Each row was made from one small tree. The marks that hang from a mark follow it in brackets, in the order of their numbers. Every link used is in the known rows. Write each row's tree.
Known rows
Q549[Q129[Q947] Q414[Q282 Q948]]: [ -1 -10  -9  -6   4  -7 -11  -9   3  -2 -15   3  10  -5  -4  17  -3]
Q326[Q340[Q414[Q549]]]: [  7   2   6   4   1   6  -7  10   4   6  -3  11  -9  -1 -17  10  -1]
Q340[Q414[Q282[Q326] Q549 Q948]]: [  6  -5  11   1   5   3 -11  15   4   2 -19  14  -5  -3 -13   6  12]
Q326[Q340[Q414[Q948]]]: [ 10   0   3   5   2   9 -11   2   3   4 -13   4 -11  10 -23   7   0]
Q549[Q129[Q947] Q414[Q282]]: [-11 -10 -11  -4   0 -13  -8 -10   6  -4 -10   6  22  -9   7  22  -5]
Q414[Q282]: [-11   0  -7 -10 -10  -5 -14  -7 -15   1 -16   8  14  -5  -8   9  -7]
Q340[Q414[Q282 Q549]]: [ -2  -8   4   0  -2   0 -13   4  -6   4 -15  13   4 -10  -7   2  -1]
Q340[Q414[Q282 Q549 Q948]]: [  8  -8   7  -3   1   6 -17   6  -8   6 -20  10  -7  -6 -19  -3   0]
Q414[Q549[Q129]]: [  8  12  -1  -9   1  -1 -13  -2 -11  12 -14  15  -3  -5 -24  22 -15]
Q549[Q129 Q414[Q282[Q326] Q948]]: [ -3  -7  -8  -7  12  -6 -12   0   2  -3 -23   9   9   4 -12  17   8]
Q129[Q549[Q414] Q947 Q948]: [ -7 -15 -18  -2  -8 -12   1 -20  11  -2   5 -18  24  -9   6  15  -9]
Q549[Q129[Q947 Q948] Q414[Q282]]: [-16  -7  -8  -1  -4 -21  -1  -9  20  -6  -4   4  25 -13  20  27  -1]
Q414[Q282 Q948]: [ -1   0  -4 -13  -6   2 -17  -6 -18   3 -22   5   3  -1 -19   4  -6]
Q282[Q326 Q414[Q948]]: [  3   3   5   5   0   2 -11   4   2   0 -15   9  -9   7 -18  12   7]
Q549[Q129[Q947 Q948]]: [ -3  13   0   3 -11 -16   0  -8  19   2  -3   7  12  -9   8  38 -11]
Q129[Q549[Q414[Q282]] Q947 Q948]: [-13 -21 -19  -2  -7 -16   0 -16  12  -8   1 -12  33 -13  20  14   1]
Q340[Q414[Q282[Q326] Q549[Q129]]]: [  1  -2   7   9  10  -6  -9  14  16   0 -20  26   8  -3   0  25  12]
Q414[Q282 Q549 Q948]: [  7   2   1 -16  -3   4 -16   3 -21   7 -17  10  -7  -8 -24   3  -6]
Q129[Q549]: [  2  -4 -17  -6  -6   0 -13 -18 -15   5 -14  -6  14   3 -19  11 -15]
Q549[Q129]: [  0  10  -7  -5  -2  -5 -14 -10  -8   7 -19  11   6   2 -19  24 -15]
Q340[Q414[Q549[Q129[Q948]]]]: [  5   6   7   8   2  -8  -6   2  16   9 -11  14   1  -6  -6  22  -5]
Q414[Q282[Q326] Q549 Q948]: [  6   4   5 -12   0   2 -11  12  -9   3 -14  14  -5  -7 -19  12   6]

Which tree is each row?
[  5   0   4   9  10  -2  -9  14  15   1 -13  25   1   0  -1  24  10] | Q326[Q340[Q414[Q282 Q549[Q129]]]]
[  1 -24 -20  -7   1  -2 -11 -16  -4  -4 -10 -13  18  -4  -4   5  -2] | Q129[Q549[Q414[Q282 Q948]] Q947]
[  5  -3  -8  -7   3  -3 -11 -13   1   3 -12  -3   1  -2 -17  18 -13] | Q549[Q129[Q947] Q414[Q948]]
[  5  15   4  -1  -8 -13   0   0  15   6   3  12   3 -17   2  36 -10] | Q414[Q549[Q129[Q947 Q948]]]
[ -9 -17 -21  -1   9  -6  -3   1   9 -11  -5  -1  24   7   4  18  17] | Q129[Q549[Q414[Q282[Q326[Q340]]]]]
[10  9  9 13 12 -1 -3 20 25  3 -7 24 -6  5 -9 34 13] | Q282[Q326[Q340[Q414[Q549[Q129]]]]]
[  2   9   6   8   1 -10  -6   4  14   6  -6  20  -4  -6  -2  26   1] | Q282[Q414[Q549[Q129[Q948]]]]
[ -2   9   3  -1  -7 -17  -1   4  18   1  -1  18  12 -20  16  37  -1] | Q414[Q282 Q549[Q129[Q947 Q948]]]
[ -1  -1 -11   2 -14 -11   0 -16  11   1   3  -9  21  -9   7  25 -10] | Q129[Q549 Q947 Q948]
[-12 -10 -15  -9   4  -9 -14 -11  -6   0 -20   7  19  -2  -6  13  -5] | Q549[Q129 Q414[Q282]]
[ 12   7   5   9   9   2  -9  11  13   6  -9  20  -8   3 -14  25   1] | Q326[Q340[Q414[Q549[Q129]]]]
[ 19  12   5  -7   0   1 -11   0  -2  10  -9  11 -11  -9 -22  26 -14] | Q414[Q549[Q129[Q947]] Q948]
[-18 -11 -10 -10  -1  -8  -8  -2  -4  -5 -13   3  20  -4  -3   7   5] | Q549[Q414[Q282[Q326]]]
[-9  6 -3 -1 -3 -6 -3 12  8 -7 -7 16 12  2  2 27 14] | Q414[Q282[Q326[Q340]]]
[ 12   5   3  -6   1  -3 -12   4   1   4 -12  17  -2 -12  -8  26  -4] | Q414[Q282 Q549[Q129[Q947]] Q948]
[ -8 -11  -8 -12   3  -2 -11  -1  -7  -3 -18   1   8   0 -14   3   6] | Q549[Q414[Q282[Q326] Q948]]
[-11  -4 -10   0  11 -10  -4   8  17  -9 -10  15  16   5   4  31  16] | Q549[Q129 Q414[Q282[Q326[Q340]]]]
[ 17   2   9   2   4  11 -11  11   1   8  -8   9 -21   3 -28   6   1] | Q326[Q340[Q414[Q549 Q948]]]
[-11 -21 -21  -6   5  -8  -8  -9  -2  -7 -13  -5  29   1  -1   9   7] | Q129[Q549[Q414[Q282[Q326]]]]
[  9   3   5   4   5   0 -14   1   2  10 -17  16  -4  -2 -19  16  -9] | Q340[Q414[Q549[Q129]]]
[-10 -24 -25 -10   1  -5 -13 -18 -14  -3 -15  -9  26   0  -7   0  -4] | Q129[Q549[Q414[Q282]]]
[ 19   3   7   2   9   6 -17   2  -2  12 -22  13 -15   2 -30  12  -8] | Q340[Q414[Q549[Q129] Q948]]
[-15  -7  -9  -6   3  -7  -3   7   8  -9  -4   7  15   1   2  16  15] | Q549[Q414[Q282[Q326[Q340]]]]
[  4   8   8   8   3   1  -2  21  14  -1   3  22 -12   2  -7  24  17] | Q282[Q326[Q340] Q414[Q549]]
[  6   5  11  12  -3 -11   0   3  29   5  -1  13   3 -13   8  31  -4] | Q340[Q414[Q549[Q129[Q947 Q948]]]]
[ 8  6  6  9  0 -6 -7  3 12  3 -3 20 -5 -9 -1 29 -3] | Q282[Q414[Q549[Q129[Q947]]]]
